Each row was made from one walk, in order. Every step used is in the known rows, and no mark comes twice. Write each row's walk.
Known rows:
riri/zopuv/donem/punovi: [ 0.26 -0.14  1.03 -0.15  0.51  0.18  0.65 -0.62 -0.24 -0.09  0.47  1.36
 -0.41  0.74  0.67 -1.30  0.84 -0.67  0.93  1.48 -1.09]
riri/zopuv: [ 0.55  0.03 -0.77  0.68  0.96 -0.12  0.59 -0.01 -0.05  0.45 -0.36  0.72
 -0.37  0.58  0.45  0.00  0.92 -0.83  1.16  1.66 -1.11]
punovi/donem/zopuv/dulof: [ 1.10  0.00 -0.08 -0.06 -1.01  0.28  0.15 -0.42 -1.19  0.96 -1.43  0.21
 -0.47  0.93  0.25  0.27  1.21 -1.28 -1.00  0.64 -1.37]
zopuv/dulof: [ 1.47  0.14 -0.40  0.89  0.37  0.23 -0.19 -0.42 -0.98 -0.06 -0.68  0.59
 -0.69  0.81 -0.05  0.61  1.04 -1.32  0.47  0.10 -0.59]
donem/zopuv/tofur: [ 0.47 -0.09  0.22  0.22  0.62  0.16  0.13 -0.38  1.46  0.36 -1.43  0.30
 -0.34 -0.23  1.08  0.36  1.49 -1.06 -1.09  1.27 -0.11]
migi/tofur: [ 0.69  0.63 -0.11  0.97  2.74  0.46  0.59 -0.32 -0.79 -0.18  0.24  0.03
 -0.56 -0.15  0.21 -0.03  0.96 -1.31  0.24  1.79  0.02]
zopuv/tofur: [ 1.35  0.04 -0.33  0.55  2.03 -0.13  0.22 -0.52  0.41 -0.18 -0.79  0.25
 -0.46  0.20  0.89  0.68  0.84 -1.14 -0.66  1.22 -0.57]
zopuv/donem: [-0.02  0.91  0.44 -0.04  0.07  0.73  0.26 -0.61 -0.15 -0.01 -0.58  0.48
 -0.06  0.00  0.51 -0.25  0.02 -0.74  0.15  0.65  0.01]
migi/tofur/babik/riri/zopuv/dulof: [ 2.25  0.11 -0.47  1.30  5.94  0.41 -0.57 -0.58 -1.42 -0.64  0.94  0.31
 -0.69  2.78  0.79 -0.09  2.46 -2.48  2.38  4.94  0.31]
migi/tofur/zopuv: [ 0.59 -0.18 -0.53  1.31  5.04 -0.24  0.74 -0.73  0.36 -0.51 -0.20 -0.20
 -0.54 -0.82  0.45 -0.41  1.44 -1.06  1.22  1.39  0.14]
riri/migi/tofur/babik: [ 1.15  1.52  0.43  1.06  7.08  0.61  0.09 -0.43 -1.14  0.18  0.13  0.26
 -0.47  1.27  1.27 -0.65  1.10 -1.57  1.41  2.91  0.60]
riri/migi: [ 0.64  1.15  0.07  0.44  2.70  0.75  0.41 -0.34 -0.46  0.37 -1.18  0.54
 -0.35  0.68  0.68  0.14  0.96 -0.77  0.98  0.69 -0.40]
punovi/riri: [ 1.32  0.79 -0.46  1.12  1.18  0.48  0.04  0.17 -1.07 -0.02 -1.26 -0.12
 -0.46 -0.08  0.37  0.37  0.25 -1.23  1.54 -0.03 -0.15]
donem/punovi/riri/zopuv: [ 1.67 -0.27  0.13  1.06  1.60 -0.06  0.48  0.16 -1.35 -0.17 -0.08  0.71
 -0.76  0.64  0.60 -0.68  1.07 -1.11  2.19  0.73 -1.19]
babik/riri/migi/tofur/zopuv/donem/punovi: [ 0.48  0.45  1.46  0.01  7.36  1.22  0.55 -1.80  0.13 -1.64  0.11  0.11
 -0.40  0.84  1.22 -1.47  2.72 -1.20  2.11  2.74  0.77]
migi/tofur/babik/riri/zopuv/donem: [ 0.80  0.87  0.28  0.42  5.58  0.97 -0.20 -0.83 -0.70 -0.56  1.07  0.23
 -0.10  1.95  1.35 -1.03  1.36 -1.88  1.98  5.52  0.96]
babik/riri/zopuv/tofur/migi: [ 2.11 -0.16 -1.18  0.48  5.36  0.40 -0.08 -0.83  0.85 -0.80  0.62  0.90
 -0.12  1.17  1.65  0.67  2.20 -1.31  1.33  2.75 -0.04]
babik/tofur/zopuv: [ 1.06 -0.31 -1.42  0.89  1.98  0.08  0.97  0.00  1.53 -0.57 -1.54 -0.41
 -0.07 -0.95  0.82  0.21  1.14 -1.12  2.31  0.48  0.38]
donem/punovi/riri/zopuv/tofur: [ 2.56 -0.91  0.11  1.04  3.51 -0.54  0.25 -0.08 -0.65 -0.59 -0.11  0.67
 -0.89  1.08  1.15 -0.34  1.75 -1.44  1.07  1.21 -1.30]
babik/tofur: [ 1.20  0.42 -1.05  0.46 -0.59  0.83  0.88  0.37  0.24 -0.28 -1.01 -0.20
 -0.08 -0.34  0.65  0.55  0.69 -1.30  1.42  0.98  0.28]
donem/punovi: [ 0.51  0.09  0.62  0.40 -1.29  0.18  0.86 -0.43 -0.48 -0.22 -0.17  0.68
 -0.49 -0.03  0.42 -0.29  0.31 -0.78  0.62  0.74 -0.76]

Write each row's walk:
[ 1.07  0.52 -0.01  0.70  2.98  0.50 -0.12  0.02 -1.12 -0.01 -0.56  0.62
 -0.36  0.81  0.69 -0.65  0.80 -1.04  1.84  0.52 -0.38]  punovi/riri/zopuv/donem
[ 0.92  1.43  0.09  0.56  5.72  1.68  0.41 -0.82 -0.78 -0.67 -0.13 -0.20
 -0.38  1.32  0.71  0.16  2.28 -1.54  1.43  3.57  0.66]  babik/riri/migi/tofur
[ 1.70  0.25 -0.22  0.88  2.77 -0.35 -0.18 -0.47  0.23  0.01 -0.57  0.22
 -0.31  0.94  1.62  0.22  0.24 -1.54  0.04  2.50 -0.04]  zopuv/tofur/babik
[ 0.00  0.53  0.01 -0.46 -1.76  0.37  0.84 -0.22 -0.26  1.25 -1.56 -0.07
 -0.05  0.12  0.51  0.05  0.35 -0.85 -0.92  1.44 -1.16]  punovi/donem/zopuv
[ 1.01  0.88 -0.06  1.21  4.01  0.21  0.19 -0.25 -0.92  0.05  0.47  0.05
 -0.42  0.53  0.87 -0.44  0.28 -1.74  1.06  2.85  0.66]  migi/tofur/babik
[ 1.15 -0.20  1.10  1.10  6.20  0.19  0.31 -0.93 -0.86 -1.39  0.11 -0.03
 -0.74 -0.59  0.83 -1.65  1.45 -1.24  1.96  0.00  0.52]  migi/tofur/zopuv/donem/punovi/riri
[ 1.04  0.56  1.34  0.36  0.79  0.73  0.13 -0.37 -1.38 -0.67 -0.41  0.48
 -0.45  0.12  0.72 -0.96  0.26 -1.00  1.12 -0.48 -0.10]  zopuv/donem/punovi/riri
[ 0.81  0.69 -0.28  0.90  8.07  0.93  0.47 -1.26  0.33 -1.01 -0.65 -0.45
 -0.39  0.66  0.92 -0.14  2.82 -1.38  2.40  3.11  0.76]  babik/riri/migi/tofur/zopuv
[ 0.96 -0.13 -0.03 -0.41  0.48 -0.04  0.63 -0.57  0.42  0.78 -1.58 -0.15
 -0.24  0.36  1.20  0.32  0.98 -1.11 -2.10  1.89 -1.34]  punovi/donem/zopuv/tofur
[ 2.09 -0.38 -1.08  0.72  5.43 -0.31  0.07 -0.43  0.51 -0.14  0.58  1.40
 -0.39  0.43  1.59  0.25  1.60 -0.93  0.75  0.93 -0.66]  riri/zopuv/tofur/migi
[ 1.42  1.36  0.04  1.07  4.54  0.90 -0.02  0.05 -1.27  0.09 -1.52  0.19
 -0.51  0.80  0.66  0.11  1.08 -1.07  1.87 -0.24 -0.13]  punovi/riri/migi
[ 0.89  0.98  0.77  0.11  4.73  1.14 -0.58 -0.83  1.28  0.13 -1.58  0.01
 -0.03  1.98  2.25  0.07  2.21 -1.69  0.82  4.40  0.88]  donem/zopuv/tofur/babik/riri/migi
[ 1.22  0.44 -0.06 -0.42  0.99  0.53  0.06 -0.81  0.40  0.39 -1.42 -0.70
  0.13  1.79  1.89  0.29  0.91 -1.92 -0.68  4.81 -0.23]  punovi/donem/zopuv/tofur/babik/riri
[ 1.90  1.14  0.04  0.46  5.54  0.86 -0.41 -0.95  0.32 -0.46 -0.95 -0.03
 -0.17  2.35  2.09  0.42  1.53 -1.86  1.12  4.26  0.51]  zopuv/tofur/babik/riri/migi
[ 1.03  1.14 -0.19  0.99  3.51  0.96  0.02 -0.60 -0.87 -0.61  0.35 -0.46
 -0.19  1.16  0.93 -0.04  0.84 -2.09  1.65  4.73  1.21]  migi/tofur/babik/riri
[ 1.91  0.14 -0.77  0.57  4.16  0.03 -0.05 -0.65  0.43 -0.41  0.18  0.96
 -0.34 -0.23  1.53  0.60  0.90 -0.91  0.07 -0.11  0.10]  zopuv/tofur/migi
[ 1.66 -0.33 -0.88  0.28  2.88  0.28  0.28 -0.67  0.72 -0.58 -0.42  0.22
 -0.31  1.64  1.07  0.68  2.08 -1.53  0.58  4.21 -0.63]  babik/riri/zopuv/tofur
[ 1.80  1.43  2.22  0.91  8.19  1.07 -0.32 -0.63 -2.45 -0.72  0.54  0.45
 -0.68  1.52  1.62 -1.97  1.20 -1.75  2.35  1.56  0.93]  zopuv/donem/punovi/riri/migi/tofur/babik
[ 1.37 -0.61 -0.67  1.36  2.83 -0.51 -0.11 -0.70  0.23 -0.37 -1.26  0.38
 -0.72  0.20  0.25  0.19  1.53 -1.15  1.58 -0.43 -0.50]  tofur/zopuv/dulof
[ 0.11  0.12  0.23  0.73  5.48  0.17  0.51 -1.16  0.28 -0.75 -0.06 -0.01
 -0.36 -0.69  0.67 -1.00  1.23 -0.98  0.97  1.03  0.61]  migi/tofur/zopuv/donem
